Known rows, with every way that one mark hangs from another:
X(E(B T Z(F))): [-24  30  10   9 -34   2  42  -8  21 -22  18  25 -27  20   9  -4  29  -9
   0   3 -12   7 -10  31  10 -18 -53  -7   1  63  29  22   5  40  -1   2
 -13  -4 -19   2  -1  -4  71  37  -1]
Z(E): [ -4  -4   7   7  14  -4  -4  14  -2  -3  -4  -8  24  -1  -2   1   0   7
   2   5   2   3   2  -2   0  14   9 -13  -2  -8  -2 -17   7  17  -4   3
 -20   2  -2  -3   3   6 -43   2  -1]
E(B K): [-13   1 -12  25  12   1   9   1   8  -7   1  -9 -38   4   0   1  -4  -4
  -2   7   0  -1 -10  -3  10   8  -1  16   0   5  10 -14  -1 -14  -7  -2
  -3  -1 -18  -3   2  -9   6  13  15]
T(D(Z) E(X) F): [-22   2  13  17 -17  -5   6 -12  -2  27   5 -10  -7  -8   2  10   6  -1
  17 -13   7  14 -20   0  17 -38 -53   6   6  72 -10   6  14   5   4   6
   4   2  14  -2 -13   8 -24  34 -20]
E(B K X): [-12  16 -13  32   2   6  13  -6  15  -9   6 -16 -41   8   1   5   3  -9
  -2  -1   3   4  -8  -1  11   2 -22  19   9  27  24 -21 -11 -19  -4  -3
   2   3  -5  -3   1 -10 -14  30  11]
Z(E F(T)): [ -2  -3  24   9   6   1  10   7   6   1  18   9  24   9  -4  -3   9   4
  24   9  -3  -1 -19  -5   8  13 -11 -23  -9  31  -9 -18   5  29  -5  -9
 -22   2  -5  -1   0  32 -34   2   6]
E(B K X Z(F)): [-28  26   4  37  -4   5  26 -10  21 -13  19  -1 -47  14   3   3  13   0
   6   1  -7  13 -27  12  24 -15 -43  15  -1  49  32 -16 -20   1   1   1
 -11  -1 -16  -3   1  -6  25  38  -3]
X(E(K T(D) Z)): [-24   8  12  10 -68   7  25 -18  -2 -20   7 -23 -17  22   3  -6  15  -3
 -18   5 -10  20 -14  25  20 -45 -23   9  -1  58  36   8   3  14  -1 -10
  16 -12  -8  -9   5  19  67  23 -26]
T(D F(Z(E(K)))): [-23  -9  13   8   3  -1  21  -1  -1  23  -8 -38   3   0  -2   1  13  18
   0   8   2  10 -17 -21  26 -12  15  -4  -2  10 -13 -26   6  18 -11 -25
 -30  -7 -10  -7   5  55  -5  10  -9]
E(K(F(Z)) T X): [-16   9  -7  -2 -25  16  38 -25 -12  13   1 -35 -27  16   9  16  15 -15
  -9  -3  -9   3  -4  14  17 -32  -1 -11   1  17  17   6   7 -11  -2 -20
 -22 -12  10   1   5  25  18  35   3]
Z(E(T)): [ -9  -1   4  -2  -7   1  20   6  -1  -5   3  -4  31   3   4  -2   9   1
  -5   4   3 -10  -8  13  -1   9  -1 -18  -7  24   7   4  12  14  -7   1
 -29   2  -1  -3   3  -3 -22  15  -5]
K(F(T Z(E(B)))): [ -4 -28  12 -10  33  -9  42   3  -1  11 -12  -8  -6   2  -3  11   3  -8
  13   3   0  -1  -6 -24   6   4   1 -23 -20  -9   2 -15  29  32 -11 -16
 -35   4  -7   9  -9  67 -34  19  22]
K(F(T(D) Z(E))): [ -2 -45  29 -20   1  -7  25  -8 -16  19  -1 -26  29   4  -9   9   3   0
   9   0  -9  14  -8 -21   9 -20   4 -25 -15  14  -6 -19  28  28 -10 -20
 -19  -6  -2   1  -8  86 -29   5   0]
D(T): [  7   2   2 -12  14  -6  21   1   1  -7   0   0 -24  -1  10   3  -5  -4
   1  -4   2   3 -14  -2  -2  -1 -19   3  -7  32   0  -3   0   2  11   7
 -18  -4  -6   4  -8  -6  11  11   5]
E(K T(D) Z(F)): [-28  -2  18  10 -55  11  25 -18  -2  -5  22  -2 -17  17   6  -4  13   7
  -8   2 -20  11 -34  30  26 -34 -36   6 -14  74  28  10   0   5  -4 -15
   0 -13 -20 -10   4   3  57  16 -21]
X(E): [  2  18   2   4  -8   1  -4   1   9 -13  -1  -2   2   8  -1   3  12  -6
   1   4   0   6  13   9   0 -11  -3  -2  18  -1   4  -2   3  17   2   2
  10  -3   6   1   3   2   8   7  -4]
T(E(B X) F(Z)): [-20  16   0   6  -8   3  34 -10  29  28 -14  -8 -33 -10   7   5  16  -5
  17  -5  10   8 -10 -12  18 -23 -47   9   1  36  -9  -1  -7  18   1  -3
 -53   7   8   9 -11  46   4  52  -1]
E(X Z): [-18   4   3   7 -20   3  23 -11   7 -11   8 -13 -12   5  -1   0   9   0
  -6  -9   2  11  -6   5   7 -31 -26   8  -6  24  19  -2 -18   2   7   5
 -11   0   9   0  -5   4  13  27 -18]
T(E(B K Z)): [-32  -3  -3  35 -25  -2  27   0  16  -6 -13 -15 -63   0  -1  -2  -6   0
   1   6   3   6 -18   5  25 -14 -40  23 -18  29  21  -5   1   8   0  17
 -21  -2 -11  -5  -1   0  28  27  -3]
Z(E(X) F(T)): [ -3   3  22  13   2   5  13  -6   8   4  24   4  27  10  -4   1  17  -2
  24   0  -3   8 -23  -6   6   0 -32 -20  -1  44  -1 -29  -3  19  -2  -6
 -28   5  10  -3  -6  38 -56  23   1]
F(T Z): [  4 -19   7 -16 -17   4  18 -11  -2  15  -1  -3 -10   3  -3 -12   4  -1
   6   4   0   3 -10 -18  13 -17  10 -12 -21  -2 -22  -2   4  14  -2 -31
 -38   4   0   6  -8  64  14   6  10]
D(Z): [ -2  -3  -1  14   8  -6  -2   6 -10   6   5  13  -6   1   0   1  -7  -6
   2   0   2   0  -8   3   6  -9  -7 -10  -6 -13 -13  16  25  -3  -3  -3
  -2  -2  -5   0  -2 -20  -4  -4   5]
F(T(D) Z): [  4 -30  18 -19 -36   2  19 -16   0  18   8  -6   7   3  -6 -11   3   1
   5  -1  -6  17 -19 -22  13 -33 -12  -4 -17  27 -14  -5  13   9  -8 -36
 -27  -1  -2   4 -12  74  12   2  -2]
K(F(T(D E) Z)): [ -4 -32  25 -25 -40  -2  20 -22  -6  35 -10 -22 -16   2  -4  10  -3  -6
  15  -5 -10  14 -15 -15  17 -41 -30  -9 -14  36  -9   5  30  13  -1  -8
 -11  -5  12   4 -15  78  -2   8  -8]
X(E(B K T Z)): [-26  24  -6  24 -43   6  47  -6  13 -31   1  -9 -51  21   6  -5  15 -11
 -16   6  -1   4  -6  23  17 -18 -31  10  -6  34  38  12   5  21  -5  -4
   4  -4 -18  -3   4  -4  71  35  -4]
X(E(Z)): [-12  20   9   3 -24  -2  13  -3   3 -19  -4  -4 -11  10  -1  -1  12  -1
  -7   2  -3  13   6  14  10 -30 -13   1   2   5  15   7  -3  28   3   5
   5  -4   0  -1   1  13  43  10 -16]
T(D E(K Z)): [-28 -13  15  19 -51   0   6  -8   0  -1  -7 -33 -29   4  -5   1  -9   8
  -3   1  -7  19 -23   3  29 -39 -44  20 -15  54  17  -4   0   3   1  14
   2  -8  -7 -11   0  18  38  10 -26]

Rows:
[-10   0  21  19 -15  -4   5  -2  -5  18  12  22 -14   1   1   0  -3  -8
  30   5  -3  -2 -35   7  20 -23 -49 -18 -17  43 -24  11  38  18   3   0
 -19   1   0   1 -12  13 -11   5   6]
D(Z(F(T(E))))
[ -5 -28  14 -19 -22  -1  26 -12  -7  29 -16 -16 -28  -1  -2   9  -3  -8
  17   0  -6   3  -6 -10  12 -36 -21 -17 -20  13 -11   3  21  24   2  -5
 -29  -1  12   6 -13  64   4  10   5]
K(F(T(E) Z))
[-18   5 -12  16 -10   8  39 -17   0  -7   6 -21 -46  14   9  20  13 -22
  -7  -6  -4  -2  -5  13   2   1 -21   5   6  46  49   6   2 -16  -2  -5
  21  -3  -4   0  -1 -10  10  46   9]
E(B K(F) T X)
[ -8 -35  17  31   2  -9   6   2 -20   5  11 -18  14   9  -9  -4 -10   0
   6   5   4  11 -33 -14  20 -15  -5 -15 -16  23  -5 -23  35   0 -12 -23
   1  -3 -10  -8  -4  25 -47  -4   1]
F(T(D(Z(E(K)))))
[ -9  -3  19  23  14   0  21  -1  26   0  24   9  14  10  -3   1  14  -4
  26   0  -3   9 -25 -10   7   8 -42 -10   0  61  10 -32   3  23  -8  -6
 -29  11  -3   1  -7  32 -52  38  13]
Z(E(B X) F(T))
[ -6   3  17   6 -45   3  -9 -13  14   9   4 -21  11  -1  -3   7   1  -3
   8 -12  -2  19 -11  -1   8 -32 -53  13  11  68   4 -10  -2  -9   4  16
  -4   1  22  -4  -8  14 -33  30 -21]
T(D E(X))
[-27  16  -4  15  14  -6  41   2  17   5 -17 -20 -76  -7  16  10  -1   0
  10   1   8  -5 -29  -3  18   9 -42  22 -12  71   3  -6  -3  10  12   9
 -22   0 -14   2  -5  11  30  37   9]
D(T(E(B K) F))
[ -7  25  -5   5 -21   2  24  -5  19 -21   4   9 -11  11  10  -6  17 -17
  -6   3   1  -2   4  18  -4  -4 -26   0  10  39  18  17  12  17  -5  -2
  -1   1  -7   5  -1  -4  27  30   7]
X(E(B T))
[-15  26   0 -16 -30   7  39 -14   5  12  -6  -3  -7   8  11  -5  32  -5
  -4   4   0  -2   4  15  11 -25  -2 -16   9  21 -11  24   9  38  -1 -26
 -19  -7   3   5   2  50  53  29 -10]
X(E(T(F(Z))))
[-21  -2  16  16 -25   7  29 -14  -5  -5  14  -1 -39  17  -1  -8   6   3
   8   8 -12   5 -32   5  26 -17 -15  -1 -21  32  11  -9  -7  12   2 -23
  -8  -3 -16  -5   1  41  44   5  -3]
E(K Z(F(T)))
[ -9 -40  18   7 -17   0  16  -2  -5  13   2 -35  15   7  -8  -8  -2   8
   2   9  -1  17 -26 -26  24 -23  12  -9 -18  17 -15 -32  17  12 -14 -27
 -44  -5  -7  -4  -1  70 -18   3   1]
F(T(D) Z(E(K)))
[-15  -2   3  23  18   3   4   0 -11   2  -1 -40   4  10  -2  21   4  -7
   3  -2  -1   6   3   2  10   6   1  -9  11   6  28 -32   4  -2   1   2
   0  -5  13  -7  11   7 -52  21  -1]
Z(E(K(F) X))
[  2 -31   9 -26  -2   1  32 -14 -14  21  -7  -7 -16   3  -3   8   4  -9
   8   1  -7   3  -3 -15   5 -13   8 -17 -15  -9  -7   1  18  18   1 -27
 -13  -3   4   9 -10  70  11   4   9]
K(F(T Z))
[ -6  -3  20   2 -32   4   8  -6  13  13   7  11  -7   2  -1  -1   1  -3
  30   3 -12  -1 -26   2  16  -9 -43  -7 -14  57 -16  -4  10  20   3   7
 -18   2   6   1  -9  32  -5   8   1]
Z(F(T(E)))
[ -2  13  11  -9 -48   4  15 -13   5 -11  13  -6  17  14   5  -4  17  -8
  -9  -3  -7  12   5  21   0 -25 -26  -3  14  56  14  13  15  14   0  -5
  24  -9   2  -3  -1  14  33  16 -15]
X(E(T(D)))
[-10  15  18  21  31  -7  -5  18  -3  10  15  21  25   4   0   3   6   4
  17   9  -2   5 -18  11  15   0  -9 -31  -3   3 -18  -1  34  24 -10   4
 -26  -2 -11  -3   4 -17 -45  -3   4]
D(Z(E F))
[-22 -35   3  16   4  -4  51 -15  -9 -13  -3 -19 -67  11  -2  11  -3 -10
   1   0  -5   6 -17 -10  12  -4 -11   8 -26  17  46  -8   3  10  -1 -16
  20   0 -13   3  -4  44  32  17  10]
E(B K(F(T)) Z)
[ -4  10   5  -1 -34  -1  20 -11  22 -15  13  -1   2  14   8  -4  16 -14
  -6  -4  -7  12   2  15  -1 -18 -41   4  14  67  26  12  16  13 -11  -2
  16  -3  -8   1  -5   6  30  28  -3]
X(E(B T(D)))
[-15  -6   9   3 -32   6  24  -4  -2  12   1 -27  14  10   3  -8   5   8
 -14   7  -6   9 -21   3  22 -26   4 -14 -11  20  -1  -3  21   9 -16 -22
 -46  -9 -11  -9   4  26  -2  19  -6]
F(Z(E(K T(D))))
[-28  38   9  22 -50   9  28  -8   5 -18  10  -2 -28  28   8  -7  24  -5
  -6  10 -13   6 -12  42  26 -31 -28  -7  -1  54  19  12   2  25   3  -8
  -4 -16 -12  -8  11   7  77  24 -15]
X(E(K T Z(F)))
[-19   7   6   9 -20   1  31 -23  -8  13  20   2   4   3   8   0  19  -6
   0 -15   5   5 -25  11   5 -34 -39  -3   3  68  10  22  15  -4   1 -21
  17  -1   2   0 -11   3  -3  37 -14]
E(T(D(Z) F) X)
[-13   2 -10  22  18   3  24  -9   3  -4   0 -26 -47  10   1  24   4 -16
   3  -5  -3   5   1  -2   6   4 -19  10  11  19  38 -12   0 -17   1   0
  16  -4   1   1   2  -7 -13  31  16]
E(B K(F) X)
[  0 -48  18  -4   3 -12  16 -18 -26  12  12   0  -9   6  -5  11  -9 -14
   9  -8  -7  13 -20 -11   5 -26 -12 -14 -12  27   8   8  39  -1  -2 -18
  40  -4  -3   4 -13  36 -24  -4   5]
K(F(T(D(Z))))
[-18   9  -7  40  17   2   9  10  18 -13   3 -24  -7   8  -2   6   4  -3
   4   3   7   8 -10  -8  10  14  -9   6   9  15  18 -36  -5  -2  -8   6
 -26   4  -4  -6   6  -7 -49  35   8]
Z(E(B K X))
[ -5 -48  13   3 -18   1  14 -21 -20   8   5 -29 -25  13  -5  14  -5  -5
   3  -3 -13  11 -18 -12  10 -15  -1   4  -6  39  26 -18  14  -5   0 -27
  44  -8  -1  -4  -1  48   6  -1  -1]
E(K(F(T(D))))
[-16  -5   8 -15 -27   2  31 -19  -1   9   5  -5   0   2   8   1  20   4
  -3  -8   1   2 -16   5   0 -10 -14   1  -2  70  12  17   3   5  -2 -23
  17  -4  -5  -1  -4  26  33  19 -18]
E(T(D F))
[-13  19  14  15  12 -14  26   9  19   8   9  29 -43  -3  15   7 -10  -9
  25   3  -4   0 -34  11  17 -15 -71  -2 -12  67 -16  19  33  16  10  20
 -48  -1 -19   5 -15 -29   2  28  19]
D(T(E(B)) Z(F))
[-18  19  -1  14 -27  14  26  -8   1   8   2 -34  11  15   7  -3  12  -3
 -10   4   2   6 -16   9  21 -23  -6 -15  -5  20  -3  -9   2   0 -11 -19
 -62  -6   8  -5   4  19 -31  42   0]
F(Z(E(K T X)))
[-16   8  11  30  43 -13   7  20   9   2  13  27   8   3   0   1   7   1
  18   9  -1   1 -18   4  12   7 -26 -23  -4  10  -7  -4  32  26 -11   7
 -37   4 -21  -1  -1 -28 -45   9  18]
D(Z(E(B) F))
[ -7   2  18  16 -16  -1  19  -5  28  10   9  21 -30   1   2  -1   3  -6
  31   4  -8  -1 -27  -2  13   1 -56  -1 -14  63  -4  -5  17  19  -2   9
 -20   7  -6   5 -11  30   3  22  14]
Z(F(T(E(B))))
[-21  19  12  11   2  -3  21   0  19  -9  16  22 -30   6   1  -3  12   4
   9   2  -8   7 -17   8  13  -8 -37   5 -11  33  17   8  -4  24  -2   6
 -20   1 -24   2  -6  -3  39  18   1]
E(B Z(F))
[-21  12  14   1 -30  -3  36 -10  17  -4   1 -14 -36  -3  10   8  -4  -1
   3 -11   4  18 -25   6  16 -34 -70  14 -15  79  12   1 -10  11  22  25
 -43  -1  10   4 -14  15  26  46 -20]
D(T(E(X Z)))
[ -9   7   2  -3  39 -15  37   3 -10   7   0   8 -39  -7  13   3   1  -2
   5  -3  11  -3 -26  -2   8  -6 -11  -6 -10  34 -13  17  17  12  11 -14
  -9   0 -12   5  -8   0  14  16   4]
D(T(F) Z)
[-10  -6   2   4 -38   5  25 -20  21  -9  27   2  -1   9   7   2  13 -11
  -6 -14  -4  15 -15   7   1 -17 -54  13   3  80  31   6   0 -11  -8  -2
   1   3   1   1 -12   2   3  42  -4]
E(B T(D) X)
[-21  -5  12  -2 -17  -4  25  -9  23  26 -11 -11 -28 -13   4   3   8   8
  12   0   0   8 -14 -18  17 -27 -41  10  -6  49 -12   3  11  28  -5  -5
 -40   2 -11   4 -12  57  18  26  -5]
T(D E(B) F(Z))
[-26 -17   7   7 -57   5  31 -18  -6 -12   9 -24 -24  15   6  -6   6   4
 -18  -1  -8  11 -27  17  20 -34 -25  12 -17  52  33  12  -3  -4  -4 -12
   7  -8 -14  -9  -1   2  55  16 -19]
E(K T(D) Z)
[ -9  -3   3   2  24  -5  19  15  16   7  -6  -3  10  -5   0  -3   4   5
   1   9   5   3  -5 -15  10   3   4 -15  -7 -21 -12 -10  12  28 -16  -8
 -64   5 -13   4  -2  28 -22  18  16]
F(Z(E(B)))
[ -8   1   1   6  18   0  18   5  25   4  -2 -10   9  -1  -1  -1  12   0
   5   2   8  10  -2 -18   9  -5 -17  -9   2   3  -3 -23   4  15 -14  -4
 -65   6  -3   5  -7  24 -44  34  11]
F(Z(E(B X)))
[-16   0  10 -21 -32   2  41 -20  -1  23   0  -7   0  -2   7  -4  22   6
  -5  -4  -3   6 -19   0  11 -32 -12  -7  -7  40  -5  20   8  14  -6 -32
 -40  -7  -8   5  -6  56  46  19 -13]
E(T(D F(Z)))
[ -9   0   3  12  14 -15  28   9  15   0  -5  14 -49  -7  11   7 -18 -11
  13  -1   9  -1 -26   2  12 -11 -58   5 -17  49  -9  19  33   8   8  22
 -33   3 -12   9 -19 -27  -8  27  18]
D(T(E(B)) Z)
[-33   1  20   9 -44   1  24 -22  12  14   0 -22 -16  -5   0   8  13  10
   8 -15   2  21 -17   2  18 -45 -58  21  -3  80  18  -2 -16  14  11   9
  -1   1  14  -2 -10  44  18  41 -36]
T(D E(X Z) F)
[-25  35   8  33  -9   3  27   0  19 -21   8  -4 -50  19   0   0  15  -5
   6  12 -12  12  -9  18  26 -17 -35   9   5  32  25 -11  -4  30  -1  -1
   7  -6 -24  -5  10   0  59  23   3]
X(E(B K Z(F)))
[ -9   0   5 -14 -14   5  23   5  -1  10  -3  -4  26   2   5  -7   8   2
  -8   7   1  -4 -10   6   9 -11   6 -27 -14   3 -14   9  18  26 -13 -18
 -68  -3  -2  -2  -2  23 -14  18   0]
F(Z(E(T)))
[-30  29   7  20 -47  17  36 -23   3  -9  22  -6 -29  22   9  -1  20  -2
  -5   1 -13   8 -31  33  24 -32 -43   3  -6  65  26   8 -16   0   5  -9
 -13  -6   0  -6   4  -4  44  39 -13]
E(K T X Z(F))
[-32  18  -8  35  -6   6  22  -9  22   7  -9 -26 -59  -2   5  11  10  -3
  14  -4   9  -1 -16  -4  20  -5 -46  25   8  56  15 -17 -10   0   5   7
  -1   5   4  -2  -1  11  -4  46   0]
T(E(B K X) F)
[-16   4  -3  20  21  -1  16  15  10   2 -10 -21 -15   3   0  -2   4   3
  -3  14   4   2  -7 -15  20   2   8  -6  -8 -31 -12 -25  13  10 -19 -12
 -68  -2 -15  -2   5  24 -27  14  18]
F(Z(E(B K)))
[-17  -5   7  17 -35   6   5  -9   1  -2  16 -32  21  15   4   1  10  -2
 -10  -3  -2  13 -19  12  11 -14 -20   1   3  62  24 -15   3 -10 -10  -9
 -10  -5   5 -11   3   1 -32  35 -14]
Z(E(K T(D) X))
[-12 -27  32  -4 -39   0  25 -21   1   0  27  10  -2  12  -4  -8   7   8
  12  -5 -15  21 -35  -5  16 -35 -45   0 -22  70  12  -2  -4  21   1 -17
   2  -1 -14  -1  -9  46  44   5 -15]
E(Z(F(T(D))))
[-13  -4  -3  16 -33   6  27 -11   7  -5  11 -10 -20  11   6  -3   3  -6
 -12   0  -5   6 -22   7  11  -5 -27  17  -5  55  27   6  10 -14 -13 -12
   0  -3 -18  -6  -1  -6  24  22   3]
E(B K T(D))
[-29  10  -8  30 -34  10  51 -17  11 -17  13  -9 -47  16   8  -2  14  -9
 -15  -4   2   7 -21  17  16 -17 -38  18 -14  52  44   5 -13  -8  -4  -6
 -12   1 -11  -1  -4 -12  45  52  -6]
E(B K T X Z)
[ -9  13 -10  14 -21   6  37 -14  21  -9  16   8 -12   7  10   2  16 -14
  -4 -10   4  -1 -11  12  -5  -2 -41   7   0  57  26  11  -3  -6  -5   0
 -12   7   2   4 -10 -16  -3  45   6]
E(B T X)
